Each row was made from one small tree. Brackets hold a mark, then the marks that hang from it, in alphabetical order. Every link used is in the known rows. Write each row's tree.
Known rows
(M (B Y Z) W): 44  -25  -10  2  5  -11  44  11  17  12  -13  -81  -27  51  32  27  29  -7
(Z (B (Y (W M)))): 40  35  -1  32  35  1  7  44  -29  29  -24  -4  -2  0  -8  -18  28  14
(W M Y (Z B)): 27  48  17  34  -5  51  -22  -21  -34  35  -63  10  0  5  -28  -52  20  41
(W (M (B Y)) Z): 45  27  23  6  -29  52  15  49  6  24  -73  -44  1  42  -26  -30  28  20
(M (W (Y T) Z)): 39  12  9  2  12  14  3  -43  -13  22  -31  33  -55  28  -18  27  43  42
(B M Z): 18  -2  -23  -7  11  -6  6  -38  20  18  -20  -33  -21  33  25  19  21  12
(W (M B) (Y T) Z): 46  47  15  5  -11  30  2  20  -10  40  -81  5  -19  46  -36  -5  41  33
(W M (Y T) (Z B)): 32  57  6  24  16  36  -17  -13  -29  44  -58  42  -20  16  -34  -17  35  44
(Z (B M)): 13  34  -12  15  23  20  -2  -50  -13  15  -10  -35  -6  -20  17  -17  0  0
(M (B Y) (W Z)): 47  -7  19  4  -12  36  32  4  6  16  -36  -63  -28  31  -2  -4  26  11
(T (Y (W M Z))): 41  13  12  2  8  31  -14  27  -33  47  -50  39  -11  43  -57  -20  17  43
(Z (B M Y)): 30  39  -10  19  18  34  4  -46  -1  5  -18  -36  -8  -4  27  -11  15  9
(T (Y (W M))): 34  20  1  1  20  0  -9  38  -39  25  -27  28  2  33  -36  -5  6  25
(B M (Y T W) Z): 55  5  -39  -11  53  -30  25  -9  21  37  -18  11  -61  59  21  68  66  28
(M B (W (Y T) Z)): 50  13  10  3  5  15  21  -27  -13  32  -44  -14  -51  36  -15  21  39  25
(Y T (W M Z)): 36  22  5  -2  34  -3  2  53  -18  58  -44  48  -38  25  -51  14  48  36
(B (M W) Y Z): 52  -1  -18  -5  17  -2  26  -39  19  0  -20  -61  -41  48  44  36  38  17
(Y T (W M (Z B))): 32  32  0  18  56  3  1  38  -34  75  -34  38  -36  -1  -47  -8  37  31
(Z B): -3  9  -5  19  21  6  -2  -16  -19  17  10  -10  5  -27  3  -21  -8  -5
(T Y): 9  0  -2  -8  -2  21  -10  -18  -14  1  -2  23  7  25  -13  -2  -16  13
(Y (W Z)): 19  -15  4  5  16  4  2  4  -6  45  -17  24  -28  6  -31  -5  23  29

Which tree is each row?
37  50  -8  16  23  43  -12  -87  -16  44  -46  24  -42  9  -6  -1  38  44 -> (W (Y T) (Z (B M)))
30  -20  -17  1  -8  -1  30  18  27  16  -22  -56  -10  52  25  16  24  -5 -> (M (B Y Z))
25  19  3  -2  -2  23  -11  -37  -1  26  -37  59  -35  32  -22  15  38  44 -> (W (Y T) Z)
35  32  0  17  9  64  -2  -57  2  26  -39  -26  -20  4  5  -26  26  32 -> (W (Z (B M Y)))
43  1  -5  -4  30  4  13  17  8  41  -20  54  -51  33  -24  35  55  40 -> (B (Y T (W Z)))
28  -12  18  3  -4  20  25  -2  -7  31  -29  -62  -25  13  -11  -11  11  2 -> (M B (W Z))
37  3  -24  -4  4  11  13  -33  31  4  -27  -34  -23  49  35  24  35  20 -> (B M Y Z)
42  42  -8  5  30  54  4  -47  2  37  -35  5  -43  14  -2  5  39  34 -> (W (Z (B M (Y T))))
35  48  13  2  -5  30  -14  1  -14  30  -69  52  -25  42  -41  3  45  51 -> (W M (Y T) Z)
47  -8  -17  0  21  -35  33  -20  1  30  -23  -32  -50  55  21  53  43  6 -> (M (B Z) (W (Y T)))
49  10  -1  -6  21  -8  44  23  4  5  -11  -43  -39  33  13  44  32  -9 -> (M (B (Y T)) W)
29  -16  1  -5  12  26  -8  -14  -22  45  -19  47  -22  33  -42  -8  7  39 -> (T (Y (W Z)))
43  13  -31  -18  27  -2  18  -25  34  15  -23  -3  -46  60  29  57  51  25 -> (B M (Y T) Z)
52  10  -24  -3  44  -36  19  66  9  42  -32  28  -40  62  -6  48  62  27 -> (B (Y T (W M)) Z)
36  48  -21  5  40  23  10  -38  1  14  -13  -6  -29  7  20  22  30  13 -> (Z (B M (Y T)))
13  34  15  22  9  45  -13  13  -24  43  -43  -7  2  -9  -32  -49  9  24 -> (W M (Z B))
49  21  -13  5  23  -1  13  -13  5  8  -24  -15  -26  20  13  20  38  20 -> (B M (Y W))
55  29  6  1  28  11  8  60  -5  45  -53  47  -41  43  -41  18  63  46 -> (B (Y T (W M Z)))
37  -8  6  9  8  17  8  11  6  32  -25  22  -29  23  -20  1  39  36 -> (B (Y (W Z)))
37  21  4  21  33  21  2  -59  -31  39  -20  22  -52  2  -13  8  34  37 -> (M (W (Y T) (Z B)))
17  19  6  31  -3  44  -17  -60  -20  31  -32  17  -10  -6  -15  -37  12  35 -> (W Y (Z B))
